Each row was made from one walk, in order. Every step used is in the known rows, and no mark comes twice. Write each row's walk.
Known rows
vukezo > zususon > dufeb > nere > dulo > tonap > valege: [ 2.577 -0.895  0.797 -3.203 -2.953  0.861 -0.603 -0.822  1.982 -0.575
 -0.194  2.062 -2.401  2.087  1.740  0.333 -1.149  1.131  0.035 -0.786
  0.071  2.336 -0.894]
valege > zususon: [-0.121 -0.714  0.812  0.664  0.448 -1.478  1.187  1.665  0.943 -1.934
 -1.222 -1.376  1.029 -1.963  0.459  1.722 -3.034 -0.378 -0.536  0.008
 -0.348 -1.668  1.151]
nere > dulo > tonap: [-1.603 -2.270 -0.459  1.873  0.369  1.686  3.497 -0.433  4.253  0.594
 -3.060  1.020  0.067 -0.260 -0.616 -1.272  0.920 -0.426  0.908  2.094
  1.689  3.025 -1.046]
nere > dulo: [-0.525 -1.983 -0.750  4.340  4.700  1.537  0.760 -1.561  2.799  0.836
  2.299 -1.613  0.571 -0.948 -1.328  1.316  1.311  0.043  1.393  3.058
  2.314  1.548 -0.832]
nere > dufeb > vukezo > zususon > dulo: [-1.862 -0.984 -1.302  1.834  3.284  0.269 -5.634 -0.596 -1.884  3.202
  4.039 -2.917  1.052 -2.220 -0.811 -1.757 -0.638 -1.634 -1.512 -0.033
  0.678 -1.782 -0.929]
dulo > tonap > dufeb > nere: [ 0.791  1.225 -0.260 -3.828 -0.740 -1.857  0.151 -0.260 -1.856  0.953
 -3.083  0.805 -0.834  0.907  1.185  1.424  0.172  2.917  0.502  0.753
 -0.790  0.773 -1.210]
dufeb > vukezo > zususon > dulo > tonap: [-3.396 -0.963 -1.131 -0.903 -1.336  0.525 -1.493  1.311 -0.406  1.762
 -2.481  0.083  0.791 -1.665 -1.156 -4.339 -1.166 -0.448 -1.200  0.060
  0.588 -0.109 -1.311]
dufeb > vukezo > zususon: [-2.344 -1.029  0.152 -1.770  0.448 -1.013 -2.611  2.634 -2.140 -0.325
  0.488 -2.082  0.072 -2.643  0.237  1.554 -1.218  2.587 -0.597 -2.076
  1.249 -3.936  0.040]
dufeb > nere > dulo: [ 1.043 -1.246 -1.499  0.149  4.242 -0.167  0.264 -1.281 -0.473  0.538
  2.878 -0.160  0.790 -0.042 -1.558  0.256  1.516  0.611  1.410  3.533
  1.964  0.394 -1.734]
vukezo > zususon > dufeb: [ 1.428  0.937 -0.923  0.722  0.157 -1.889  0.275  0.926 -1.167 -0.108
  2.712 -2.039 -1.535 -2.062  1.295  4.170  1.079  1.744  0.950  0.957
  1.020 -0.348 -0.244]
tonap > vukezo: [-1.125  1.948 -1.236  0.441  1.904 -1.093 -0.602 -0.575 -1.366 -0.987
  0.834 -0.427  1.575 -0.667 -0.556  2.107 -0.133  1.171  0.762  0.516
  0.257 -5.093 -0.064]
zususon > tonap: [-3.058 -0.861  0.493  2.779  0.852 -0.940  1.330 -2.240  0.450 -1.997
 -3.347  0.543  2.101  0.460 -0.709 -1.459  2.002  0.041  0.944 -1.062
  2.162  1.591  0.425]
nere > dufeb > tonap: [-1.510 -2.721  0.467  1.904  2.311  1.164  2.028  0.922  0.938 -0.541
 -0.131  1.885 -0.967  0.466  0.735 -0.724  4.687 -2.175  0.484  0.470
  1.218  1.819  1.034]
dulo > tonap > valege > zususon > dufeb > nere: [ 4.246  1.379 -0.942 -7.152 -3.235 -3.189  0.245  1.460 -2.031 -2.257
  0.313  3.151 -1.113  0.665  1.515  1.192 -1.723  1.722 -0.168  0.740
 -1.640  0.312  0.077]
gego > zususon > dufeb > tonap > vukezo: [ 0.493  3.211 -2.814  0.444 -1.186 -1.499  3.691  2.560 -2.006 -2.629
  2.551  2.629 -0.575 -0.310 -1.579 -0.413  4.874 -1.000  0.263  1.244
 -1.061 -2.357  1.467]
gego > zususon > dulo > tonap > valege: [-0.851 -2.352  0.632  0.118 -3.376  2.442 -3.229 -0.508  1.899 -0.447
 -2.416  0.626 -1.151  0.355  1.830 -2.464 -3.055 -1.286 -1.036 -1.482
 -0.118  2.647  0.195]
tizak > vukezo > zususon: [-2.512 -1.549  1.473 -1.573 -1.538  0.546  1.851 -0.272 -2.185 -1.062
 -0.387 -0.290  0.458 -2.328  0.253  4.669  0.717 -0.754  0.364 -1.384
  1.878 -2.918 -0.677]
vukezo > dufeb > tonap > valege > zususon > dulo: [ 1.265 -1.078  0.649  0.851  1.186  1.337 -3.118  0.937  0.248  1.877
  1.782  0.740  0.200  0.101 -0.729 -3.044 -2.191 -3.699 -1.372  1.348
 -1.503  0.721  1.314]
valege > zususon > tonap > vukezo: [-0.975  3.175 -0.270  1.471 -0.429 -2.832  2.932 -1.578 -0.066 -3.090
 -1.367  1.355  3.187  0.896 -1.919 -1.350  0.474 -1.507 -0.541 -1.651
 -0.977 -3.975  1.097]
vukezo > dufeb > nere > dulo: [ 3.240 -1.762 -0.975 -0.095  4.726  0.345  0.236 -0.892 -0.289  3.347
  3.448  0.218  0.140  0.125 -0.778  1.915  1.776 -0.772  1.982  4.355
  1.370  0.339 -0.767]
dufeb > tonap > valege: [-1.069 -2.552  1.954 -1.459 -0.663  2.097 -2.258  1.402  0.644 -2.645
 -1.348  2.503 -1.815  1.640  1.294 -0.500  0.072  1.424  0.321 -1.438
  0.910  1.424  1.182]
dufeb > nere > dulo > tonap > vukezo > zususon > valege: [ 0.858  1.292  0.747 -0.347 -2.693  1.149  1.626 -0.585 -2.240 -1.539
  1.483 -3.174  0.843  1.638 -0.663 -2.550 -1.520  0.256  0.691 -2.701
  0.857 -1.905 -1.841]

Which walk is each row?
[ 1.383  2.399  0.353 -1.929 -0.069 -3.532  0.914 -1.507 -2.076 -0.678
 -1.867  0.603  0.720  1.612 -0.002  0.448  0.680  1.263 -0.273 -0.651
 -1.417  0.432 -0.045]
valege > zususon > tonap > dufeb > nere
[ 0.442 -1.268  0.494  2.048  1.382  1.271 -3.154 -0.594  1.277  0.534
  2.260  0.257  0.388  0.505 -0.294 -3.533 -1.680 -4.155 -2.093  0.181
 -1.331  1.320  0.760]
nere > dufeb > tonap > valege > zususon > dulo
[ 1.087 -0.935  0.712 -2.049 -1.187  1.145 -1.672  1.532  0.427 -2.588
  0.975  3.253 -2.715  1.562  1.368  0.746  1.209  1.900  0.506 -0.312
  0.129  2.725  1.410]
zususon > dufeb > tonap > valege
[-1.267  1.147 -0.215  2.754  0.463  0.795 -0.800 -1.612  1.995  3.523
 -2.751 -1.254 -0.782 -0.079  0.256  0.105 -0.067  0.880 -0.401  1.178
 -1.150  3.468 -0.874]
zususon > dulo > tonap > dufeb
[-0.119  0.467  0.429  3.481  0.812  1.266  2.457 -1.909  4.626  2.649
 -2.537 -0.758 -1.604  0.655  0.251  2.084  1.389  1.320  0.347  1.239
 -0.630  4.359 -0.579]
nere > dulo > tonap > dufeb
[-0.830  1.154 -0.857  1.079  1.776 -0.159  1.993  0.043 -0.378 -0.993
  1.394  2.282  0.394  1.079 -0.565 -0.295  4.137 -1.880  0.225  0.166
 -0.362 -3.172  0.834]
nere > dufeb > tonap > vukezo
[ 2.675  1.430 -1.724 -4.422 -0.049 -3.635 -0.618  1.177 -5.055 -0.494
  2.738 -0.156 -0.775 -0.866  0.926  2.560  1.010  2.423  1.072  1.556
  0.723 -1.765 -1.265]
vukezo > zususon > dufeb > nere
[-0.013  0.104  1.642  0.850 -2.303  2.468 -0.343  0.253  0.371 -0.149
  1.427 -4.182 -0.638  0.495 -0.162 -0.922 -1.842  2.286 -0.203 -3.812
  0.140  1.864 -0.471]
nere > dulo > tonap > dufeb > vukezo > zususon > valege
[ 0.045  0.374  1.848  2.211 -1.474  1.881  0.872 -0.165 -1.886 -1.865
  2.550 -3.613  0.129  1.442  0.612 -1.380  0.162 -1.209  0.339 -4.238
  0.683 -1.884 -0.038]
nere > dufeb > tonap > vukezo > zususon > valege
[-0.430 -1.630 -1.121 -1.523 -0.030  0.348  3.202 -0.290  1.637  0.362
 -2.566  2.161  0.208  0.484 -0.887 -2.067  1.037  0.058  0.898  2.482
  1.389  2.097 -1.726]
dufeb > nere > dulo > tonap
[-0.271  0.451  1.897  0.230 -1.552  1.404 -2.955  0.832 -2.198 -0.881
  2.220 -5.470 -0.369 -0.306  0.791  1.030 -2.847  3.541 -0.073 -4.616
  0.345 -0.178  0.082]
tonap > dufeb > vukezo > zususon > valege
[-0.848  0.524 -0.943 -1.337  0.683  0.319 -1.057  0.679  2.302  1.604
 -0.290  0.983 -0.851 -0.660 -0.976  1.414  0.693  3.662 -0.756  0.084
 -1.226  1.926  0.505]
nere > dulo > tonap > dufeb > vukezo
[-1.731  2.011 -2.575  1.459 -1.757 -0.241  1.102 -0.125 -0.546  0.115
 -1.032  0.582  1.509 -0.841 -1.475 -3.111  0.176 -2.585 -0.774  0.816
 -0.906 -2.755 -0.409]
gego > zususon > dulo > tonap > vukezo
[-0.174  2.201  1.794  3.894  0.054 -1.821  2.219 -2.419  2.490 -0.275
 -3.003 -1.103  0.405  0.936  0.075  1.555  0.771  0.336 -0.695 -1.861
 -1.695  2.511  1.321]
valege > zususon > tonap > dufeb
[ 3.966  1.125 -0.026 -1.452 -1.433 -1.681 -0.739  0.972  1.289 -2.277
  2.749  0.494 -1.549 -0.657  1.871  4.272 -2.398  1.381 -0.263  0.193
 -1.552  1.188  1.656]
tonap > valege > zususon > dufeb
[ 0.109 -3.136  2.365 -0.273  0.188  2.506 -2.300 -0.227  2.049 -1.558
  0.002  2.251 -2.240  2.289  2.621  0.550  0.864 -0.563 -0.075 -2.105
  0.440  2.212  1.493]
nere > dufeb > tonap > valege
[ 3.740 -1.636  2.261 -5.580 -3.781  0.798  2.436  0.082  2.259 -0.680
 -1.131  4.497 -0.490  1.267  0.844  2.084 -2.630 -2.755 -0.906 -0.480
 -2.165  0.520  1.288]
tizak > vukezo > dufeb > nere > dulo > tonap > valege > zususon
[-1.015 -0.932  1.509 -0.746 -1.629  1.448 -2.906  1.649 -2.841 -2.006
  2.195 -4.805  0.482 -0.936  0.476 -0.320 -3.253  2.785  0.266 -4.297
  1.476 -1.250 -0.003]
dufeb > vukezo > zususon > valege
[-0.937 -0.135 -1.092  2.654  2.683 -0.409 -2.465  0.035 -0.455  0.992
  1.593 -2.193  2.260 -2.142 -1.656 -2.476 -2.828 -2.374 -1.186  2.218
 -0.288 -0.556 -0.327]
valege > zususon > dulo
[-1.378  1.263  0.447  3.122 -0.363  0.585 -0.467 -1.368  1.607  3.834
 -2.888 -2.344 -1.150 -0.135  0.432 -0.071 -0.083  0.390 -0.837  0.089
 -1.050  2.383 -1.194]
vukezo > zususon > dulo > tonap > dufeb
[ 1.478  0.659 -0.890 -0.041  1.216  0.656 -0.321 -0.291 -0.223  4.813
 -0.067  1.186  0.680 -0.223 -0.096  0.773  0.200 -2.674  0.954  2.596
 -0.935 -2.666  0.693]
zususon > dulo > tonap > vukezo > dufeb
[ 0.494  2.030  0.599 -1.263  0.122 -3.029  0.112 -1.996 -3.178  0.321
 -1.778 -0.547  0.124  1.545  0.427  0.628  1.810  1.907  0.214 -1.269
 -0.137 -0.219 -1.072]
vukezo > zususon > tonap > dufeb > nere
[-2.008 -0.716 -0.715  0.557 -1.315  0.173  1.035  0.733  1.608  0.730
 -3.591  0.561  1.361 -1.303 -0.936 -4.261 -2.385 -2.408 -1.147  1.400
 -0.381  1.334 -0.545]
valege > zususon > dulo > tonap
[ 2.312  1.146 -0.427 -0.353  0.283 -0.070  0.859  0.473  0.419  4.057
 -0.309  1.365  0.963 -0.381 -0.307  0.440 -1.069 -3.700  0.047  2.154
 -2.059 -3.144  1.301]
valege > zususon > dulo > tonap > vukezo > dufeb
[-1.971  1.772 -1.215 -0.228  1.030 -0.512  2.005  1.672 -1.783 -2.065
 -0.002  2.507  0.872  0.477 -2.001 -1.344  3.283  0.104  0.534  0.802
  0.106 -3.882  0.557]
dufeb > tonap > vukezo
